Known rows, with every way that one mark hangs from another
[J_853 J_26 J_546]: [-0.38  1.59  0.77  0.32 -1.43 -0.25  6.12  0.00  0.31 -0.40  0.64 -2.72
 -0.08 -1.86 -1.44  2.85 -1.88 -3.86 -0.19]
[J_546 [J_853 [J_26 [J_206 [J_732 J_513 J_713]]]] J_896]: [-1.17 -0.82  0.02 -1.93  2.42 -3.40  1.68 -5.18 -2.57  0.73  1.84 -2.52
  0.19 -1.22  0.71 -2.00 -1.89 -1.11 -1.03]
[J_853 [J_26 [J_206 [J_732 J_513 J_896]]] J_546]: [-0.34  0.24  1.27  1.17 -1.59  0.55  3.79  0.62  0.70  0.65  0.21 -0.78
 -1.00 -2.11  3.25  0.54 -3.85  1.18 -0.20]
[J_26 [J_206 [J_732 J_513 J_713 J_896]]]: [-0.37 -0.79 -0.58  0.22 -0.14  2.05 -4.00  0.32  0.34 -0.05 -0.10  2.81
 -1.29  1.44  1.02 -1.63 -0.87  4.29  0.18]
[J_206 J_26 [J_732 J_513 J_896]]: [ 0.58 -2.18 -0.05  0.77 -1.02 -1.38 -2.04 -1.15  2.57  0.44 -0.44  2.70
 -2.19 -2.08  4.63 -1.19 -0.38  2.77  2.28]
[J_26 [J_206 [J_732 J_513 J_713 [J_896 J_546]]]]: [-0.16 -0.75 -0.34  0.21 -0.22  2.51 -4.10  2.12  1.10 -0.09 -0.10  2.55
 -0.43  1.96  0.16 -1.52 -0.29  4.36  0.47]
[J_853 J_546]: [ 0.44  1.42  0.86  0.34 -2.88  1.57  3.71  1.02  1.13 -1.19 -1.30 -1.98
  1.02 -0.63 -2.54  2.17  1.75 -4.52  0.45]
[J_853 [J_26 [J_206 [J_732 J_513]]] [J_546 J_896]]: [-0.42 -1.90  1.68 -0.56 -2.05 -1.19  4.14 -1.74 -0.38  0.36  1.13 -1.61
  0.40 -3.10  5.29 -0.66 -3.33  1.67 -1.07]
[J_896 [J_546 [J_853 [J_26 J_206]]]]: [-1.14  2.30  0.18 -0.78  2.74  0.32  4.98  1.99 -0.58 -0.10  1.54 -3.70
  0.03 -1.72 -6.33  0.83 -2.76 -5.49 -0.50]
[J_713 [J_732 J_513 [J_896 [J_546 [J_853 J_26]]]]]: [ 1.35  0.81  0.72  1.07  2.16 -1.12 -1.48  1.18  1.47  0.90 -0.62  0.36
  0.39 -2.16  2.33  0.91  2.93  0.76 -1.16]
[J_853 [J_26 J_206] [J_546 J_896]]: [-1.40 -0.86  0.85  0.42  0.04 -1.18  5.84 -2.01 -1.09 -0.44  2.88 -3.29
  1.45 -1.43  0.75  2.17 -3.72 -0.78 -2.09]
[J_206 J_732]: [-0.55 -0.56 -0.21 -1.61 -4.36  0.82  1.33  0.34  0.00 -0.74 -0.62  0.41
 -1.52 -2.41  3.07 -3.95 -0.11 -1.64  0.15]
[J_513 [J_732 J_713 [J_896 [J_546 [J_853 [J_26 J_206]]]]]]: [ 0.39  1.20 -1.17 -0.27  2.91  0.09 -2.62  0.11 -3.78  0.64 -0.86  0.66
  1.22  3.51 -3.33  2.21  0.98  0.62 -1.19]
[J_732 J_513 J_713 [J_896 J_546]]: [ 2.30  0.12 -0.02  2.07  1.78  1.06 -7.36  1.79  3.39 -1.06 -1.48  3.07
  1.85  7.06 -5.33  2.89  6.36  3.00  2.55]
[J_513 J_732]: [ 1.91  0.21  0.32 -2.17 -0.78  0.62 -0.11 -0.64 -3.64 -0.37 -3.06  1.65
 -1.08 -2.12 -0.23  0.18  1.45 -1.32 -1.96]
[J_26 [J_206 J_732]]: [-1.71 -0.47 -0.43 -1.26 -1.65  2.39  1.77  0.87 -1.04 -0.40  0.79  0.30
 -2.11 -3.05  1.30 -3.07 -4.00  0.20 -1.36]
[J_206 J_26 [J_732 J_513 J_713 J_896]]: [ 0.32 -1.73 -1.49  0.22 -0.47 -1.05 -5.62 -1.47  2.23  0.58  0.00  3.60
 -1.40  1.24  2.67 -0.23  0.90  4.46  3.07]

Rows
[-0.28  0.21 -0.32 -0.07  0.59  1.85 -3.02  1.35  0.48  0.43 -0.39  1.05
 -0.32  1.52 -0.92 -1.78 -0.31  1.81  0.83]
[J_26 [J_206 [J_732 J_513 J_713 [J_896 [J_546 J_853]]]]]
[-2.36 -0.84  0.02 -1.38  1.53 -3.53  5.48 -4.94 -3.07  0.25  2.86 -4.28
  0.37 -2.63  1.43 -2.62 -3.52 -3.51 -2.09]
[J_546 [J_853 [J_26 [J_206 J_732]]] J_896]
[-1.10  1.93 -0.39 -0.23  2.81 -1.16  1.38 -2.08 -1.42  1.11  0.68 -1.46
 -1.75 -0.51 -2.04 -0.66 -2.77 -1.98  0.12]
[J_546 [J_853 [J_26 [J_206 [J_732 J_513 J_713 J_896]]]]]
[ 1.72 -0.37  0.50  1.36  0.55 -0.14 -3.64  0.22  1.56  0.08 -1.26  2.62
 -0.20 -1.69  4.14  0.68  4.09  2.88 -1.52]
[J_713 [J_732 J_513 J_896]]
[-0.38  2.38  0.26 -0.81  1.83 -0.42  4.90  1.57  0.00 -0.39  0.81 -3.73
  0.36 -1.22 -6.17  0.73 -0.63 -6.75  0.22]
[J_896 [J_546 [J_853 J_26]]]
[-0.21  1.64  0.10 -1.93  1.53  0.46  1.11  1.92 -0.07  0.67  0.20 -1.55
 -0.52 -1.13 -3.80 -0.93 -1.46 -2.31  0.95]
[J_896 [J_546 [J_853 [J_26 [J_206 [J_732 J_513 J_713]]]]]]
[ 1.65  0.11 -1.03  0.03  0.32  0.91 -5.24  0.98 -2.19 -0.50 -2.24  2.54
  2.06  5.13 -2.54  2.18  4.89  1.52 -0.54]
[J_513 [J_732 J_713 [J_896 J_546]]]
[ 2.75 -0.35  1.77  2.76  1.07  0.69 -2.91  2.29  3.81 -1.28 -2.10  1.95
  0.84  3.10 -2.91  1.65  4.73  0.91  1.58]
[J_732 J_513 [J_896 J_546]]
[ 1.83  0.68  0.74  1.06  1.29 -0.26 -2.71  1.68  1.86  0.54 -1.59  0.76
  1.03 -1.60  1.93  0.54  4.76  0.50 -0.81]
[J_713 [J_732 J_513 [J_896 [J_546 J_853]]]]
[-1.77 -1.73  0.72 -0.43 -2.44 -1.16  5.62 -1.73 -1.11  0.04  2.48 -2.82
  1.05 -2.45  4.82 -0.66 -4.14  0.25 -1.74]
[J_853 [J_26 [J_206 J_732]] [J_546 J_896]]
[-1.57  0.68  0.51 -0.42 -2.39  0.97  6.05  0.80 -0.63  0.46  1.33 -2.16
 -1.15 -3.65  2.25  0.05 -5.58 -1.09 -0.94]
[J_853 [J_26 [J_206 J_732]] J_546]
[-0.41  0.56 -1.83  2.38  0.93  1.10 -4.52  1.94  1.85 -1.69  1.06  0.79
  3.13  8.37 -6.31  3.01  4.86  0.28  1.32]
[J_732 J_713 [J_896 J_546]]
[ 0.37 -0.73 -1.24 -0.12  0.30 -1.10 -4.67 -0.03  2.53  1.04 -0.24  1.79
 -0.18  1.36  0.47 -0.22  1.61  1.97  3.68]
[J_206 J_26 [J_732 J_513 J_713 [J_896 [J_546 J_853]]]]
[ 1.36  0.16 -1.29  0.02  0.37  0.28 -4.98 -1.23 -3.07 -0.42 -2.24  2.88
  0.96  4.48 -1.45  1.97  4.20  1.55 -0.88]
[J_513 [J_732 J_713 J_896]]
[-0.43 -0.79  0.97  0.34 -1.47 -2.42  5.61 -2.54 -0.21 -0.79  1.72 -3.36
  2.07 -0.61  0.94  2.11 -0.46 -2.54 -1.08]
[J_853 J_26 [J_546 J_896]]
[ 0.98 -0.21  1.21  0.58 -1.55 -0.85  0.03  0.97  1.95  0.39 -1.61  0.34
 -0.60 -0.41  2.82 -2.86  1.37 -0.41  1.59]
[J_206 [J_732 J_513 [J_896 [J_546 [J_853 J_26]]]]]
[-2.09 -0.54 -1.72  0.48 -0.71  2.14 -2.17  0.35 -0.61 -0.45  1.46  1.33
 -0.54  2.25  0.30 -1.53 -1.89  2.68 -0.54]
[J_26 [J_206 [J_732 J_713 J_896]]]
[ 0.82 -1.79  0.17 -1.99 -1.64 -0.75 -0.76 -0.90  1.65  0.64 -0.82  2.38
 -3.41 -5.42  3.91 -2.05 -1.78  1.54  2.18]
[J_206 J_26 [J_732 J_513]]
[ 0.89  1.32 -1.07 -0.29  1.87 -0.70 -2.74 -0.24 -3.19  0.42 -1.51  0.62
  1.62  4.07 -3.11  2.25  3.01 -0.53 -0.64]
[J_513 [J_732 J_713 [J_896 [J_546 [J_853 J_26]]]]]
[-1.83  0.14 -0.41  0.58 -0.37  1.68  1.65  1.69 -0.13 -0.13  0.76 -1.20
 -0.15 -0.30  0.00 -2.50 -2.34 -1.14 -0.69]
[J_26 [J_206 [J_732 [J_896 [J_546 J_853]]]]]
